Each row was made from one small tree. The marks that hang from a mark follow it in brackets, in alphabetical order. Every link used is in the known rows. Write each row's tree.
In the rows, 128 means zero.
Known rows:
vofur[boka[liguno[besu vovod]] tavi]: [ 84  94 120 148 156 129 181 153 174 150 107 183 177  97 161 132 109 115
 128]
boka[liguno]: [125 151 162 150 142 157 117 125 116 167  86 172 126 134 168 124 200 108
 124]
liguno[besu]: [111 144 144 105 121 120 131 121 111 165 146 209 147  98 122 125 176  90
 130]
liguno[boka vovod]: [164 108 177 147 134 169 117 158 147 152 147 152 131 114 102 163 165  83
 112]
sefo[vofur[tavi[liguno]]]: [127 113 113 128 161 140 138 142 101 186 106 135 103  89 178  48 164 187
 124]
vofur[boka[liguno]]: [124 131 149 137 138 145 117 125 105 155  79 142 125 131 170 146 172  86
 131]
sefo[vofur[boka]]: [149 100 116 112  98 141  94 148  53 182 130 126 113 106 136 108 166 116
 129]
tavi[liguno[besu vovod] vofur[boka]]: [123 107 127 104 166 102 159 125 141 118 103 167 157  84 154 141 105 121
 146]
vofur[tavi[liguno]]: [127 139 144 120 192 119 158 125 136 173  80 134 107 101 176  77 169 147
 108]
boka[liguno[besu vovod] vofur[tavi]]: [ 73  94  89 169 141 136 184 184 173 139 105 215 142 126 168  98 100 133
 111]
tavi[liguno[besu] vofur]: [116 146 123 105 173 106 150 102 119 143  96 192 139  96 169 110 162 150
 155]
sefo[liguno[besu boka vovod] vofur]: [138 114 135 171  83 209  98 195 109 152 185 179 178  61 109 116 137 147
 168]
besu[liguno]: [133 161 183 126 119 120  93 148 103 177 107 165 110 155 128 108 225 118
 130]
tavi[liguno[boka] vofur]: [164 133 155 133 190 149 120 111 126 148  81 128 112 114 164 139 175 153
 148]
sefo[vofur[boka[liguno[besu]] tavi]]: [ 74  86  75 137 130 143 141 145 103 176 112 174 158  91 178  96 128 165
 153]
liguno[besu boka[vofur[tavi]] vovod]: [109  77  96 152 141 140 165 190 173 146 145 189 133 106 124 122  95 121
 112]
vofur[boka tavi]: [134 113 133 116 158 116 154 134 116 197  96 112 111 107 152 110 155 114
 111]

Write each row's tree:
[111  99 115 134 138 141 132 165 150  85 135 205 136  99 133 139  98  89
 126]
tavi[liguno[besu boka[vofur] vovod]]
[124  91 115 140 109 148 130 176 147 120 160 208 139 114 108 151 113  78
 120]
liguno[besu boka[vofur] vovod]
[ 95  84 108 141  96 153 121 163 112 133 144 196 176  97 146 134 119 115
 149]
sefo[vofur[boka[liguno[besu vovod]]]]
[108 136 155 111 146 120 151 134 149 116 140 206 155  83 133 121 139  91
 125]
tavi[liguno[besu vovod]]
[123 142 113 161  98 173 109 176  98 145 130 177 138  97 134 123 137 113
 157]
sefo[liguno[besu boka[vofur]]]
[108 102 122 144 148 132 158 140 149 134  97 188 172 116 163 163 118 120
 153]
tavi[vofur[boka[liguno[besu vovod]]]]
[ 93 110 139 133 125 137 143 144 144 123 121 198 174 106 149 164 124  73
 135]
vofur[boka[liguno[besu vovod]]]
[121 110 127 162 137 132 111 188 129 169  90 149  90 165 144 100 166 159
 123]
besu[liguno[boka[vofur[tavi]]]]
[176 141 184 182 120 206 111 180 134 159 137 128 145  95 120 137 164 107
 136]
sefo[liguno[boka vovod]]
[138 128 150 133 198 146 144 125 147 165  90 128 114  94 163 113 163 144
 123]
vofur[tavi[liguno[boka]]]
[126  99 113 145 172 123 173 180 155 135  87 144  90 120 174  68 114 138
  87]
boka[vofur[tavi[liguno[vovod]]]]
[ 97 113  90 111 153 123 146 137 109 168 129 186 140  67 167  57 141 185
 142]
sefo[vofur[tavi[liguno[besu]]]]
[154  92 136 156 121 165 120 189 136 133 131 155 102 137 116 143 135  81
  99]
liguno[boka[vofur] vovod]
[117 129 118  92 169  92 149 100 105 138  85 165 142  89 166 134 133 128
 160]
tavi[liguno[besu] vofur[boka]]
[100 115 101 166 158 144 157 163 129 174  60 160  95 148 191  82 152 151
 105]
boka[liguno vofur[tavi]]
[146 107 162 148 196 152 158 151 182 144 109 130 127  97 150 125 137 136
 103]
vofur[tavi[liguno[boka vovod]]]
[126 157 160 155 104 161 143 172 129 154 154 193 171  75 126 111 151 107
 145]
sefo[liguno[besu vovod]]
[115  96 141 160 166 144 168 160 162 164  83 133 136 123 169 127 126 122
 112]
vofur[boka[liguno[vovod]] tavi]
[111 108 140 133 187 138 170 145 187 130 133 183 162  71 139 127 116 130
 128]
vofur[tavi[liguno[besu boka vovod]]]
[133 130 144 151 105 141  78 175 103 145 103 161  94 174 124 129 184 113
 130]
besu[liguno[boka[vofur]]]
